What can hang from each mark
D: B P
C: H
M: K R
P: D
K: G M R
B: D R
R: B G H K
H: C R
G: K R

Every row comes from one small tree of marks. Brackets hold a mark, then the marks that hang from it, in alphabetical order. Every link used is in the known rows. Which tree was each row made from?
Known rows
{B D {R H}}: [  4  13  10  16  18   3   6  11  -1   6  11  17  12 -20  -7  -5 -24  20
  16   3  10  14 -16 -18 -15  23  11   5  -8  15   5  -9 -10  12  -9  18
 -20   0  -7 -13  11  -1]
{G {K M} {R {B D} {H C}}}: [-12 -19  25  -1  27   7   7  17  -8   7   4   7  12   6  -1  -5 -15  35
  15   7  -4   0 -25 -14  -2  38  -1   9 -13  26  12 -23  -6  14   5  18
 -24   3 -22 -22   4 -10]
{D P}: [ -4  -9   2   8   7   8  -4  -3 -17   1   3  15  -1 -20   3 -14 -11  27
   9  -4  -2  18  -6 -10  -2   3   2 -20  14  18   3 -14   2  14 -11  10
 -15   4  -7  -4   1  -4]
{M K R}: [ 21   2  -7   0  16   9 -17   0 -20  -1  -4  -3  11 -15 -12  11  -6  22
   4   8   9   6 -16 -17   0   1  11  -6   9  24   7 -16   1  14 -15  12
 -15  14 -18 -17  19  -2]
{R K}: [ -1 -21   0   0  19  13  -8 -16 -15   1   5   3   0 -15  -7   1 -12  16
  11   4  10  16  -8 -10   0   3   7 -10  14   8   7 -10   1  17 -16   8
 -26   5 -16  -8   4  -4]
{B D {R {K G}}}: [  4  10  14  19  23   3   3  -9  -2  12   2  16   0 -20  -7  -2 -23  12
  24   0  17   9 -19 -13   8  18  12   0  15  13   7  -1 -17  19 -14  22
 -22   5 -15 -10  11   7]
{R B H {K G}}: [  7 -22   5   2  19  16   6 -24  -5   1  14  -3  -9 -11 -29   8 -11  13
  23   4  25  10 -16  -1  -1   7   0 -15   3  -4  -2 -10 -22  22 -20   6
 -44  -4 -25 -13   1  -5]
{B {D P} {R H}}: [ -1  11  11  18  18   4   6   9  -5   8   7  27   5 -26  -4 -12 -22  29
  15  -5   3  14 -12 -19  -8  19   6 -10  -2  18   0 -11 -12  13  -6  19
 -20   2  -3  -5  14  -2]
{G {R {K M}}}: [ -7 -13   1 -10   8  14  -4  -5 -20   3 -11   4   6 -10  -6  -5   2  24
  15  -2  -1   7 -24 -11   2  16   0   3  19  22   9 -13   7  10  -7  15
 -15   8 -13 -19   5  -7]
{C {H {R B G {K M}}}}: [-11 -16  -3 -13  18  18  -4 -16 -19   6   7  -1   1 -15 -30 -12 -16  21
  22   2  21  11  -6  -7  11  12   4  -1  19   7  13 -18   1  26 -18  16
 -32   2 -21 -13  12   2]
{P {D {B {R H}}}}: [ -5  -3   3  16  32   5   1  22  -5   3  18  14  20 -18   0 -13 -10  23
  22   7  18  18  -4 -17 -16  17  10 -10  -4  23  -1  -5 -14   8  -2  23
 -23   8  -6  -9   3  -4]
{H C {R G}}: [-17 -29  11   8  16  13  -1   0 -11   6   8   4   0  -7  -8  -6  -5  27
  20  14   7   7  -8 -11   1  11  12  -4  15  14  21 -14   3  20 -30   7
 -10  14 -19  -5  12  -3]
{B {R G}}: [  3  -6   5   0  12   7   1   0 -12   4   4   9   4 -17 -13  -4 -14  14
  21   1   8  12 -12 -12  -8   9   6  -4  17  10  13  -8  -3  11 -19  15
 -25   3  -7  -7  14  -5]
{C {H {R {K G}}}}: [  1  -7   1   3   8  12  -7 -18 -12   9   7  -3   2 -14 -17 -10 -15  17
  22  -1  24   7 -12  -7  16  11   5   3  24  15  11 -12  -3  25 -20  15
 -20   9 -28 -16   4   7]
{G {R {B D} {H C} {K M}}}: [-17 -16  18   9  28  14   8   6  -7   5   4   8   5  -3 -14   0  -7  29
  20   8   6   7 -23 -13   0  30   4  -2  -5  18   3 -17  -9  21 -12  15
 -28   3 -17 -15  11 -10]
{C {H R}}: [ -3  -2  -3   4   4   8 -10   0 -15   4  11  -1  13 -13  -9 -15 -17  22
  13   0  16  12  -7 -12   3  14   7   7  12  21  12 -17   7  21 -15  13
 -11   8 -20 -17   1   5]
{B {D P} {R K}}: [ -4   1  11  17  32   8  -2  -3 -11  10   1  25  -2 -26   0 -10 -24  26
  12  -6   5  15  -9 -20   8  14  10 -15  14  16  -2  -6 -12  19  -8  19
 -24   8  -7   0  17   2]
{H C}: [ -8 -16  16  15  13   8  -3   8  -7   2  10   6   4  -2   5  -4 -15  18
  14   9   1  14 -10 -13  -4  14   7  -5   4  15  14 -17   5  17 -24   9
 -14   4 -12  -8   5  -6]
{K M R}: [-12   7  -3 -10  -7  11  -9 -13 -15   2  -6  11  11 -14  -7 -10 -11  19
  17  -3 -13  13 -28  -4  -5   9  -9   8   9  18  23 -16  13   9  -9  24
  -5 -10  -3 -19   3   4]
{D {B {R {H C} {K G}}} P}: [ -4 -13  17  15  32  17   3  -3 -10  12  10  24  -9  -9  -3  -8 -11  30
  24  -1  18  11 -13 -16   3  18  -5 -27  22   9  -4  -5 -21  21 -23  18
 -40  10 -12   5  16  -8]
{P {D {B {R G}}}}: [-10  -7   3  15  35   3   1  17  -9   5  13  14  19 -21  -1 -17  -7  22
  26   8  18  20   1 -12  -8  12  15 -14   8  23   4  -1 -13  10  -6  26
 -20  10  -5  -2   4  -1]
{H C {R B}}: [-14 -24  10  15  22  15  -5   4  -8   4  19  -1   0   0  -9  -1 -15  25
  13  11  12   8  -7 -14  -3  17   9  -5   0  14  10 -16  -5  26 -21   5
 -17  12 -22 -12   3  -1]
{H C {R B {G {K M}}}}: [-17 -38  18  -9  28  16   0  -2 -13   6   8   3  -2   2 -12  -6 -15  32
  18  12   4  -1 -11 -10   4  19   3   1   9  11  25 -21  -1  20 -15  12
 -24   9 -25 -12  12  -4]
{P {D {B {R H K}}}}: [ -4 -13   2  12  41  10   0  11  -7   4  16  11  14 -20  -6  -9  -9  24
  21   6  21  18  -3 -16  -9  13  10 -14   1  18  -4  -3 -16  11  -4  23
 -31  11  -9  -6   7  -5]
{M {R {B {D P}} G H K}}: [  3 -22   5   6  44  15   2  -9 -16   6   5  10   1 -30 -29   6  -5  31
  18   7  14  18  -6 -11   5   4  14 -29   1   9  -6 -12 -24  24 -14   8
 -45   5 -12   2  22  -9]
{P {D {B {R K}}}}: [ -8 -10   3  16  43   8  -6  11 -10   5  12  12  14 -19   1 -11 -11  21
  19   6  20  18  -1 -16  -4  12  14 -14   7  22  -1  -1 -14  13  -3  24
 -26  14  -9  -5   5   0]

Write each row's tree
[-13  -6   7  22  20   4  -1  10 -16   5   7  11  10 -15   0 -12  -9  32
  12  -4   5  14 -12 -12   1  19   9 -15   1  30  -8 -10 -12  22   2  12
 -14  10 -14  -9  -8  -2] : {G {R {B {D P}}}}
[-11  -6   9  -7  20   6  -9  -9 -12   6   1  11  12  -8  -1  -9 -28  26
  12   2  -8  10 -22  -6   3  19  -3   8  -6  19  21 -17  -2  16  10  26
 -18  -6 -17 -19  -2   7] : {G {K M {R {B D}}}}
[-18 -34  11  11  24  15   0   0 -11   5  17   0  -2  -3 -17  -2  -9  26
  21  14  15   8  -4  -9   0  12  11 -10   7  10  14 -14  -7  26 -27   5
 -21  12 -22  -5   8  -4] : {H C {R B G}}
[ -7 -18   3 -17  16  11  -4  -6 -19   7   7   0   8  -9 -19 -17 -22  26
  19   1  15   6  -8  -8   8  17   1   7  13  14  20 -21   2  20  -7  17
 -28   2 -25 -18   6   3] : {C {H {R B {G {K M}}}}}
[ -9 -11  -4   9  16  10  -3 -15 -14   3   7  10   2 -18 -25  -2 -12  35
  18   3   9  10 -15  -4   4   2  -2 -27  -1  13   2 -14 -13  26 -16  19
 -21   0 -21  -3  14   2] : {M {K {R {B {D P}} G H}}}
[ -7 -16  16 -10  32  13   5  11 -10   9   8  18   8  -1  -1 -10 -15  29
  23  10   9   8 -15 -16 -11  27  -4   0  11  10  17 -13  -5   9 -15  23
 -38   4 -11  -6  18 -11] : {D {B {R {G {K M}} {H C}}}}
[-13 -33  10   7  26  18  -8  -9 -11   6   9   2  -5  -4  -5   1  -9  26
  14  12  10   5  -8 -16   7  12  10  -5  14  14  15 -14   1  24 -26   7
 -16  18 -22  -8  13  -3] : {H C {R K}}
[ -4  -4   0   6  25   9  -2   7 -14   6  12  15  11 -14  -2 -11 -11  21
  20   5  20  18  -6 -15 -12  14   7  -9  19  13   5  -2  -7  14 -17  19
 -30   7  -8  -1   6  -3] : {D {B {R G}}}
[ -4   1   7   6  28   8   6   5  -3   7   4  17  10 -20  -9 -13  -6  20
  31   4  19  10 -16 -10  -4  18   4  -5   9  17   5  -4 -17   7  -5  32
 -25   4  -8 -13   8   0] : {P {D {B {R H {K G M}}}}}
[ -4  14  11  22  19   1  -1   9  -9   9   4  28   5 -25   6 -15 -25  26
  13  -6   1  16 -10 -19  -1  18  10 -10   7  22   2  -7  -8  16  -5  21
 -14   6  -2  -3  10   3] : {B {D P} R}
[-16  -6   2  -1  24  13  -1 -10 -14   9   8   7   6 -19 -25 -14 -20  24
  23   5  21  13  -5  -8  14  17  12   2  13  11  13 -15  -3  28 -15  20
 -25   2 -20 -11  12   7] : {C {H {R {B D} G {K M}}}}
[ 21 -12   3  -3  20  15  -3 -16 -12   4  -3  -1   2 -20 -25  13   1  16
  20   5  15   9 -22 -10   3   4   6  -6  11  10   4 -12 -15  13 -19   9
 -34   6 -17 -15  16  -7] : {M {R H {K G}}}
[ -6 -10   2   5  24  13   4   6 -16   7  11  26   2 -22  -7 -17  -7  33
  20  -2  15  18  -5 -15 -12  12  -2 -27  18  11  -3  -7 -13  14 -16  18
 -36   6  -4   6  12 -10] : {D {B {R G H}} P}
[ -8 -39  13   6  28  18   2   1 -12   2  13  -6   0   3 -18   9  -2  26
  18   7  12   6 -17 -12   0  20   0 -14  -1  14  -3 -15 -13  23 -17   3
 -37   9 -23 -12   8 -17] : {G {R B {H C} K}}
[-11 -15  11  -4  33  19   6   2 -10   8   7  19   1  -7 -11  -5 -10  25
  27  10  16  12 -14 -16  -8  21  -2  -8  17   3  11  -9  -6  15 -27  22
 -42   2  -7  -1  24 -12] : {D {B {R G {H C} {K M}}}}
[-13 -16   5  -4  28  15  13 -15  -7   3   8  13  -1 -22 -30  -2 -13  22
  25  11  15  17 -12  -3  -5  13   8 -10  -2  -3   8 -15 -11  19 -17  16
 -39 -10 -12  -8  13  -5] : {R {B D} G H {K M}}
[-15 -12   7  20  25   4   6  -3 -12   4  12  18   0 -24 -10 -14 -16  27
  18   4  10  22   0  -5   1   7  14 -27   3  12   0 -10 -14  24 -12  12
 -24   0 -11   3   2   1] : {R {B {D P}} G}
[-12  -5  24  23  25   6  13  12  -4  12   8  28   0 -19  -7 -11 -18  32
  25   4   1  12 -11 -16  -1  21   7 -16   4  13   7 -13 -12  16 -21  18
 -25   3  -4   5  27  -7] : {B {D P} {R G {H C}}}
[  0  10   0  19   7   3  -8 -17  -7   5   5   3   4  -9 -16   3 -19  18
  22   3  15   4 -26  -2  11   7   2  -9   3  18   7  -8 -16  28 -14  23
  -9   1 -29 -16   1  15] : {M {K G {R {B D}}}}
[ -4 -23   8   4  43   4   3  16  -8   6  16  12  20 -17  -2 -14 -10  28
  23   9  16  13  -1 -12  -9  15   9 -11   0  21   6  -6 -16   6   3  24
 -31  10 -14  -5   6  -7] : {P {D {B {R {G K} H}}}}
[  0   8   8  -8 -16   7  11  -2  -9   5 -11   7   7  -9 -14  -9   5  20
  29  -4   1   0 -38  -1  -6  22  -7  11  15  20  13 -15   0   3 -11  20
  -8  -2 -13 -26  -1  -5] : {K {G {R H}} M}
[ -7 -30  21 -14  21  13   3  12 -13   3   3  -1   7  11  -6  -2 -11  32
  14   4  -4  -3 -27 -11  -5  32 -10   6  -6  21  12 -25  -2  11   2  14
 -30   4 -24 -23   6 -15] : {G {K M} {R B {H C}}}
[ 10  -6  -2   9  32   9  -2   1 -17   2   3   9   5 -26 -29   7  -6  35
  14  10  16   9 -11 -13   2   2  12 -26  -2  16  -4 -16 -19  22 -16  13
 -31   8 -19  -4  26  -5] : {M K {R {B {D P}} G H}}
[ -7   7   5   7  15  10   0 -13  -8  11   7   6   3 -16 -20 -14 -24  19
  24   0  24   8 -15  -7  16  22   8   7  13  14  10 -14  -9  29 -13  22
 -20   2 -25 -20   4  13] : {C {H {R {B D} {K G M}}}}
[  0  -2   5  -7   2  12   1 -24 -10   4  -9   9  -6 -15 -11  -4  -8  12
  24   0   7   8 -24  -2   7   9   0   1  24   6  16 -11   0  12 -17  19
 -19  -2 -14 -17   5   2] : {R {K G M}}
[-14 -38  10   9  35  20  -7  -9 -11   5  16  -3  -8  -2 -14   5 -15  25
  13  12  18   7  -6 -15   6  13   8 -11   7   8   8 -14  -8  30 -23   4
 -29  15 -25  -9   9  -3] : {H C {R B K}}
[ -7 -20  14   8   8  10   4  14 -10   2   7   0  12   1  -5  -2   3  27
  18   6   1   7 -20 -12  -8  22   0  -2   0  24   6 -18   0  13 -17   7
 -16   9 -16 -14   4 -15] : {G {R {H C}}}
[-13 -43  17  -2  26  12  -3  -2 -13   8   8   2   2  -2  -2  -6 -10  31
  17  14   5   1  -8 -12   6  14   8   0  15  17  26 -17   2  18 -19   8
 -16  17 -27  -7  12  -4] : {H C {R {G K}}}
[ 17   5  15  24  27   6   0   6  -3   5   6   1   4  -5 -24  16 -12  23
  20  16  20   0 -25 -14   6  16  12 -10  -9  18   3 -16 -24  26 -24  15
 -25   8 -27 -16  21   0] : {M {K G} {R {B D} {H C}}}
